Each row comes from the steps of one path. Every step used is in the known rows, and no mark comes twice. Write the path behind each row, first mark first.
(in the rows, 128 means zero)
Known rows
lopok/kavo/gomol/besi: [125  78 145 107  72  98 162 119 165 147 184 140 159 171  98  94 118 113
 103 111 138  90 144  89 119  93 157 103 129 151]
gomol/kavo/lopok/besi: [126 129 112 123  90 139 153 126 202 139 193 189 136 173 122  81 124 132
 111 108 112 118 113 100  96  92 129 120 117 159]
kozed/lezon/gomol/kavo/lopok/besi: [ 86 122 130 114  20 104 145 127 194 156 194 183 132 176 128 113 104 122
  86  95 114  92 144 122 109  70 153 114 117 127]
lopok/kavo: [126 134 125 120 104  96 142 126 115 133 154 138 134 143  97 113 107 120
 125 117 127 125 120 101 104 109 124  96 121 158]
nevafi/lezon/vadi/besi/lopok/kavo: [ 68 165  87 133 107 102  86 140 155 156 199 119 179 181 101 109  80 123
  89 113 139 152 116  82  99  71 130 137 100 169]
besi/lopok/kavo/gomol/fufef: [138 115 119 101  78 137 131 142 180 168 194 161 180 207 107  71 107 118
 111 120 146 114 153 105 125  95 138 107 125 150]
kozed/lezon/vadi/besi/gomol/fufef: [ 68 120  91 103  35 117 144 134 136 146 178 103 131 161 151 139  60 152
  91  97 146 165 158  73 174  97 148 115 133 103]
kavo/lopok/besi/gomol: [137 166  98 110  72 119 149 138 186 171 179 176 123 180 111 102 112 111
 137 110 146 125 141  83 105  59 133 111 141 134]
kavo/lopok/besi/vadi: [137 159  77 132 116 141 161 130 188 171 162 187 149 170 101 133 126 105
 137  94 137 144 122 137  97  88 142 125 135 158]
gomol/kavo/lopok/besi/vadi: [136 111  92 131 106 160 169 122 213 152 189 195 153 185 106 112 123 110
 114  92 112 145 120 129  99  87 141 123 131 155]
zofu/besi: [136  90 101 133 101 114 125 122 105 152 154 125 128 142 133 113 122 130
 123  97 119 129 108  91 127 110 115 117 129 156]
kozed/lezon/vadi/besi: [ 61 140  98 125  62  92 137 121 113 133 153  98 125 128 139 164  86 142
  98  88 131 139 127  99 138  93 142 134 118 139]
lezon/vadi/besi/lopok/kavo/gomol: [ 95 156 112 100  61 116 133 123 178 164 191 117 161 191  89 113  99 106
 125  92 150 116 143  89 110  51 153 132 140 168]
besi/lopok/kavo/gomol: [140 128 129 109  80 112 129 133 166 168 182 148 167 196  90  97 122  93
 124 113 144  96 148 108 101  56 139 115 127 162]
fufef/gomol/besi/vadi/lezon: [123  60  91 142 181 132 146 130 156 132 157 141 117 150  90 161  94 105
  84 103 133  89 146 124 142 101 143 120 135 126]
kavo/gomol/besi/vadi/lezon/nevafi: [112  55 104 116 164 160 165 125 133 131 177 142 143 167 123 151  93 114
  99  93 148  85 170 171 124  55 161 117 141 141]
gomol/kavo: [136  66 130 131 120 126 138 117 134 116 171 138 126 149 135  99 119 132
 112 122 101 113 119 106 129  97 129 108 123 140]
kavo/lopok/besi: [125 175  95 125  98 117 145 133 178 158 166 181 132 159 115 102 127 125
 133 110 136 117 116 108  94  92 129 120 123 159]
lopok/besi/vadi/lezon: [107 155  65 139 179 134 173 133 123 155 157 153 144 146  94 171  95 100
 112  89 139 142 132 121 101  93 124 108 133 161]
nevafi/lezon/kozed: [ 81 110 107 149 143  85  67 143  56 140 161 120 145 126 158 114 101 141
  86 143 114  95 126 115 131  86 122 114 109 139]
zofu/besi/vadi/lezon/gomol/fufef: [106  70  73 128 156 149 133 127 114 178 171 145 138 160 124 140  82 119
 107  85 128 135 152 130 159 111 142 104 142 127]
lezon/gomol: [123 106 132 120 109  89 123 122 109 153 149 128 111 130 126 123 115 113
 144 126 128  81 142 139 137  78 154 101 143 122]
zofu/besi/lopok/kavo/gomol/fufef: [139  95 105 102  47 146 124 135 178 187 202 156 185 218 112  65 109 126
 101  93 139 130 142  79 124 108 124 114 127 162]
lezon/vadi/besi/gomol/kavo/lopok: [106 101 108 109  76 141 134 120 202 138 207 137 111 179 128 101  92 130
 127 102 118 140 138  69 142  38 156 132 143 123]
kavo/lopok: [141 126 110 134 130 116 116 130 157 149 158 167 120 150 126 105 134 128
 143 125 125 110 121 120 118  78 137 129 118 145]
fufef/gomol/kavo/lopok/besi/vadi/lezon/nevafi: [114 126  88 116 136 191 152 134 195 109 181 195 104 179  99 134  77 123
  83  88 129  84 158 163  93  72 137 118 141 152]
vadi/besi: [109 154 107 142  95 122 140 122 122 136 160 128 116 124 115 106 100 126
 126 112 140 127 110  91 137 100 117 117 117 157]
kavo/lopok/besi/gomol/fufef: [135 155  87 102  72 145 151 146 202 172 191 188 139 191 127  78 100 134
 125 117 149 142 149  83 132  96 133 101 136 124]
fufef/gomol/besi/lopok/kavo: [140  89 118 120  73 106 126 138 203 137 188 155 137 193  79  89 102 115
  86 104 136  84 128 101 108 104 127 116 121 144]
zofu/besi/vadi: [148  75  82 140 115 137 139 117 114 164 151 133 144 153 118 143 123 108
 126  83 117 154 117 119 127 108 128 122 142 150]

Which path is each row?
[134  55 136 118  97 108 149 119 160 152 173 132 148 161 129 102 133 119
 111 117 138  79 144 104 142  82 159 118 135 135]  kavo/gomol/besi
[142  57 120 123  98 121 132 133 194 168 195 144 167 197 124  89 134 107
 110 106 137  81 139 117 127  58 148 131 126 138]  kavo/gomol/besi/lopok
[115 111  83 131 197 158 147 129  84 114 150 140 119 138 122 169  80 119
 122  97 136 122 148 181 107  72 131 108 130 147]  besi/vadi/lezon/nevafi
[139 112  96 126  72 115 119 133 144 168 185 149 158 192  97  92 111 115
 115  78 124 144 105  85  88  98 100 118 114 174]  zofu/besi/lopok/kavo
[ 90 119  83 131 141 156 134 138 166 130 183 189 112 166 103 141  83 117
  70  85 107  76 149 125 114  77 132 122 140 145]  fufef/gomol/kavo/lopok/besi/vadi/lezon/kozed
[ 72 158 109 115  81 108  88 139 171 176 205 115 193 197  97 105  92 109
  91 119 152 119 147  76 111  44 155 141 118 169]  nevafi/lezon/vadi/besi/lopok/kavo/gomol
[138  66  99 138 120 116 129 135 175 149 191 146 154 181 127  91 123 123
 109 103 127 115 109 122 116  86 124 128 108 136]  gomol/besi/lopok
[146  40 119 127 116 130 165 117 171 162 171 139 165 173 112 132 134  97
 115 105 139 103 152 133 143  78 170 123 146 133]  kavo/gomol/besi/vadi
[152  51 112 119  63 144 124 125 187 160 206 165 123 197 134  78 116 126
 117  95 106 133 133  64 129  56 128 121 132 130]  zofu/besi/gomol/kavo/lopok
[102  42 116 131  70  92 156 118 145 163 167 138 147 160 122 167 103 104
  89  88 127 110 150 163 142  85 169 116 128 103]  kozed/lezon/gomol/besi/vadi
[ 93  99 101 130 168  85  80 134 100 141 153  99 155 140 151 139 113 139
 106 143 120 123 132 109 126  81 156 129 125 136]  nevafi/lezon/vadi
[130  88 110 124  93 106 144 132 183 147 202 156 163 194  96  84 106 120
 102  96 129 127 106 106  93  96 118 115 103 154]  gomol/besi/lopok/kavo
[136  63 127 116  88 121 177 117 177 162 180 148 177 184  82 126 120  90
 107  99 140 115 151 115 121  88 165 108 142 149]  lopok/kavo/gomol/besi/vadi
[148  80 134 126 100 139 109 127 199 120 169 173  97 161 118  87 124 131
 105 132 108  68 137 109 133  86 142 128 130 132]  fufef/gomol/kavo/lopok
[100 113 118 120  67 114 130 129  80 107 145 129 116 134 155 146  91 149
  99 104 131 108 142 164 108  89 128 112 113 135]  kozed/lezon/nevafi
[ 95  60 150 122  51  93 132 117 125 135 174 135 122 149 142 132 100 125
  85 110 104  84 149 130 140  77 153 106 121 110]  kozed/lezon/gomol/kavo
[133 106 118 107  64 129 171 126 162 138 195 146 131 176 119  97  97 114
 107 105 122 129 140  70 116  78 128  91 145 129]  lopok/besi/gomol/kavo
[ 89 134 111 118 132 125 143 128 184 152 203 188 116 166 112 105  96 118
 106 104 117  83 141 110 106  57 144 108 121 145]  vadi/lezon/gomol/kavo/lopok/besi
[ 88  95 108 114  99  76 128 125 100 130 140  98 131 136 154 178 108 142
 107 101 116 127 136 125 126  90 155 127 130 125]  kozed/lezon/vadi
[133 143  81 131 115 130 175 125 140 159 151 151 153 153 102 148 116  99
 127  95 133 147 125 131 106 108 132 106 145 154]  lopok/besi/vadi
[ 83 103 103 125  98 132  89 132 195 150 220 137 142 184 137  92  87 135
  92 130 123 139 144  58 141  30 156 140 118 125]  nevafi/lezon/vadi/besi/gomol/kavo/lopok
[ 78  90 109 125  98 122 102 129 147 136 208  99 145 168 140 107  75 132
  83 129 122 144 144  52 149  51 150 122 128 122]  nevafi/lezon/vadi/besi/gomol/kavo
[ 75 123  83 117 106 128  96 144 139 155 193 102 154 166 148 103  64 151
  91 138 149 159 155  58 175  90 146 119 131 114]  nevafi/lezon/vadi/besi/gomol/fufef
[118 123  85 132 149 168 151 134 216 140 180 195 119 178  83 138  97 104
  84  99 121  95 148 114 108  84 137 125 134 152]  fufef/gomol/kavo/lopok/besi/vadi/lezon
[143  67 140 125 100 128 122 122 151 106 158 137 100 144 119 105 114 127
  96 130 107  70 138 105 141 107 136 112 140 129]  fufef/gomol/kavo
[105  79 112 104 139 149 177 121 140 129 188 150 157 179  92 143  79 108
  91  88 150  96 169 155 101  64 157 104 134 159]  lopok/kavo/gomol/besi/vadi/lezon/nevafi
[142 103 114 111  48 119 122 128 162 184 189 145 171 206  95  91 125  99
 116  85 135 111 136  80  98  69 125 121 131 172]  zofu/besi/lopok/kavo/gomol
[148  82 102 120  73 115 128 125 113 164 167 120 120 163 130 112 111 115
 129  97 130 135 134  67 135  77 121 106 147 130]  zofu/besi/gomol
[151  72 127 118  93 137 129 128 190 141 197 167 114 186 130  85 117 120
 128 123 111 117 145  88 130  45 141 114 129 118]  besi/gomol/kavo/lopok
[ 93 143 100  92  61 142 137 133 194 165 203 130 176 202 105  89  84 131
 110  98 155 138 151  85 137  89 151 124 137 156]  lezon/vadi/besi/lopok/kavo/gomol/fufef
[140  80 126 133 120 136 126 123 183 129 184 176 126 163 133  84 129 134
 121 124 102 112 119 113 121  77 136 126 113 142]  gomol/kavo/lopok
[110 167  62 139 177 146 158 136 173 168 170 189 141 164  93 154 106 102
 121  90 138 139 132 127  95  74 131 124 123 165]  kavo/lopok/besi/vadi/lezon
[117 136  97 121  66 147 148 138 147 148 185 135 120 158 127  80  73 135
 118 119 154 151 143  67 174 106 122  98 130 119]  vadi/besi/gomol/fufef
[105  76 138 137 121 113  71 132 176 155 199 170 141 172 137  79 115 125
  98 154 106  82 144 122 131  49 161 125 107 126]  nevafi/lezon/gomol/kavo/lopok
